Each row comes from the steps of one path. Every step used is in the known rows, and no mark comes twice. Write the path behind each row, first mark first.
Known rows:
koletas, ribepe, vumi, dadunu: [ 3.75 -0.69 -2.59  1.35  5.40 -0.60 -5.01 -2.84 -3.38 -2.05 -2.83 -6.67
  1.86 -6.24 -1.10 -1.02 -1.25 -0.54]
vumi, gimo: [ 3.42  1.90  1.93  4.73  5.38  0.64 -2.44 -5.75 -2.26 -1.88 -1.19 -2.96
  0.68 -1.68 -3.15  2.56 -0.27 -2.01]
gimo, mepofo, dadunu, koletas, ribepe: [ 2.49  0.34  1.11 -0.33  1.56 -4.76 -3.31 -0.85 -0.91 -2.49 -1.75 -1.10
  1.80 -6.34  1.43 -3.34 -2.18 -0.10]
dadunu, mepofo, ribepe, vumi, gimo, koletas: [ 3.65 -4.14  5.11  0.32  3.84  1.49 -3.63 -2.28 -0.01 -3.03 -0.23 -0.73
  0.41 -4.93 -2.28  2.53  2.39 -0.55]
vumi, gimo, mepofo, dadunu, koletas, ribepe: [ 2.65  1.48  0.69  0.30  2.62 -2.87 -2.71 -1.06 -1.62 -2.91 -1.90 -1.08
  2.48 -5.90  1.15 -2.39 -2.13 -1.10]
gimo, mepofo, ribepe, vumi, dadunu: [ 3.89 -0.98 -1.75 -0.40  5.02 -0.14 -5.65 -3.31 -4.22 -2.20 -2.23 -4.43
  3.68 -5.39 -1.84 -1.15  0.66 -0.72]
gimo, koletas, ribepe: [ 2.77 -3.30  5.65  2.22  4.44 -4.74 -4.68 -2.96  1.07 -2.24 -0.16 -5.13
 -0.59 -6.81  2.65 -0.43 -0.70  0.54]
dadunu, koletas, ribepe, vumi, gimo, mepofo: [ 2.03  2.17 -2.43  0.37  2.64  1.35 -3.98 -2.88 -2.07 -2.26 -0.80  1.23
  3.03 -5.87 -1.38  2.90  2.61 -0.38]
mepofo, ribepe, vumi, gimo: [ 4.40  1.40 -0.42 -0.18  6.26  3.27 -3.52 -5.61 -1.86 -2.09 -0.05 -3.84
  2.64 -0.90 -3.61  2.77 -0.80 -1.04]
ribepe, mepofo, gimo: [ 4.47 -0.79  2.45 -2.69  2.84 -1.71 -5.23 -4.92  1.83 -0.61 -0.09 -0.76
 -0.51 -3.38 -1.20 -0.06  1.03 -2.08]
vumi, gimo, mepofo, ribepe: [ 3.09  0.37  3.05 -0.33  5.83 -1.72 -4.77 -5.77 -2.06 -2.50  0.12 -0.78
  4.60 -2.63  0.04  0.03  0.56 -1.13]
ribepe, mepofo, dadunu: [ 4.21 -0.59  1.80 -2.02  2.04 -3.22 -4.22 -3.03 -2.41 -0.49  0.11  1.08
 -0.63 -1.80 -1.44 -1.64  0.83 -0.51]
mepofo, gimo: [ 3.75 -1.51  4.33  0.07  3.21 -3.06 -5.28 -4.62  0.35 -1.94  0.05 -3.44
 -0.62 -3.40 -0.72 -2.07  1.29 -2.75]
koletas, ribepe, mepofo: [ 3.77  0.76 -0.29 -1.56  3.62 -3.31 -4.13 -5.40  2.32  0.48 -1.11 -1.15
  0.04 -4.85 -0.40  2.16 -2.17  1.75]
koletas, ribepe, vumi, dadunu, mepofo: [ 2.03 -1.55 -3.28  0.82  3.35 -1.74 -3.34 -2.95 -0.90 -1.87 -4.29  1.20
  2.17 -8.14 -3.08 -1.25 -1.88  0.30]
vumi, dadunu, mepofo, gimo, koletas, ribepe: [ 2.77 -3.71  4.75  1.15  5.35 -3.07 -4.52 -1.68  1.08 -3.00 -1.49 -3.26
  0.72 -8.85  3.24 -2.11 -0.85 -1.91]
dadunu, mepofo, gimo, koletas: [ 3.08 -6.17  7.98  0.46  1.59 -3.06 -4.74 -1.58  1.92 -2.94 -0.40  0.52
 -1.64 -7.08 -0.45 -1.00  3.57 -1.31]
mepofo, dadunu, koletas: [ 3.69 -0.57  2.54 -0.45 -2.31 -4.41 -2.62 -0.55 -2.40 -2.37 -2.53  0.50
  0.13 -3.05 -3.87 -4.01 -0.16 -0.17]

Which path is each row?
[ 3.09 -2.06  0.12 -1.24  3.31 -0.70 -4.53 -3.01 -0.09 -2.34 -2.31  0.41
  1.30 -6.44 -2.13 -2.65  0.60 -2.93]
ribepe, vumi, dadunu, mepofo, gimo
[ 3.05  0.14  1.64 -0.11  1.78 -4.87 -3.07 -1.50 -0.68 -2.37 -1.96 -2.59
  1.20 -5.36  0.69 -3.74 -3.40 -0.30]
mepofo, dadunu, koletas, ribepe
[ 4.10 -0.38 -1.35  0.25 -1.03 -1.40 -3.14 -0.62 -2.43 -2.43 -4.65 -2.35
  1.52 -5.63 -5.43 -1.77 -0.80  0.20]
ribepe, vumi, dadunu, koletas
[ 3.19 -6.17  7.39  1.10  2.47 -2.28 -4.85 -0.96  0.62 -3.22 -1.33  0.11
 -0.85 -7.74 -0.37 -1.31  3.51 -2.20]
vumi, dadunu, mepofo, gimo, koletas
[ 2.12  1.63 -1.61  1.31  3.12  1.39 -4.64 -3.97 -2.73 -1.85 -0.01  0.90
  2.22 -4.97 -2.13  3.68  3.97 -0.22]
ribepe, vumi, gimo, mepofo
[ 3.93 -0.45  1.93 -0.92  4.37 -1.02 -3.62 -3.89  2.44 -0.15 -0.89 -0.68
 -0.02 -5.22  0.19  3.61 -0.94  0.75]
vumi, gimo, koletas, ribepe, mepofo
[ 3.29  0.60 -0.28 -1.64 -1.93 -0.99 -2.78  0.34 -3.15 -2.70 -1.99  2.61
  1.68 -3.81 -3.69 -1.83  1.74 -0.66]
ribepe, vumi, gimo, mepofo, dadunu, koletas
[ 3.70 -0.09  0.87  2.50 -0.69 -3.41 -2.74 -0.97 -2.83 -2.59 -4.97 -2.04
  1.17 -5.42 -4.38 -2.51 -0.97 -0.56]
vumi, dadunu, koletas
[ 4.11  0.98 -1.33 -1.74  2.29 -2.46 -3.28 -3.04  1.40 -0.20 -3.16 -0.61
  1.42 -5.98 -1.28  0.88 -3.04  0.86]
vumi, dadunu, koletas, ribepe, mepofo
[ 3.79 -2.36 -0.73  1.34  5.20 -0.33 -5.30 -1.75 -3.08 -2.31 -2.55 -6.66
  1.48 -7.01 -0.73 -0.76 -0.02 -0.50]
gimo, koletas, ribepe, vumi, dadunu
[ 2.89 -1.70  5.18  3.21  5.97 -1.98 -3.49 -2.90  0.32 -2.70 -0.49 -4.99
  0.38 -6.25  2.44  0.92 -0.92 -0.68]
vumi, gimo, koletas, ribepe
[ 3.82 -5.95  9.07  0.95  2.24 -3.09 -5.61 -1.91  0.97 -2.92  0.59 -2.75
 -2.13 -5.66  0.33 -0.72  4.27 -1.77]
mepofo, gimo, koletas
[ 2.95 -1.90 -0.23 -1.70  4.32 -0.83 -4.48 -2.79  0.38 -2.53 -2.34 -0.38
  1.80 -7.10 -0.64 -2.83 -0.60 -3.24]
koletas, ribepe, vumi, dadunu, mepofo, gimo
[ 2.79  0.26  1.36  0.96  1.68 -4.92 -3.03 -2.79  0.81 -2.15 -2.29 -3.84
  1.24 -6.01  0.01 -2.11 -3.74  0.89]
dadunu, koletas, ribepe
[ 4.24 -5.34  7.77 -1.00  1.92 -1.93 -5.51 -2.08  2.24 -1.85  0.58 -0.94
 -2.00 -5.78 -0.10  0.63  4.17 -0.94]
ribepe, mepofo, gimo, koletas
[ 3.83 -2.36 -1.48 -4.66  2.80 -1.25 -5.13 -5.09  0.51 -1.72 -0.26 -1.41
  2.22 -3.49 -3.98 -0.41 -1.21  2.26]
dadunu, mepofo, ribepe, vumi
[ 3.82 -3.65  5.20  2.07  3.34  1.37 -4.10 -2.13 -0.53 -2.61  0.23 -2.84
 -1.16 -4.45 -2.45  3.43  3.67 -0.20]
ribepe, vumi, gimo, koletas
[ 4.46  0.01  0.90 -3.17  3.55 -1.11 -4.65 -2.79  1.66 -1.38 -1.96 -1.50
  1.37 -5.57  0.12 -1.59 -0.97 -2.82]
vumi, dadunu, koletas, ribepe, mepofo, gimo
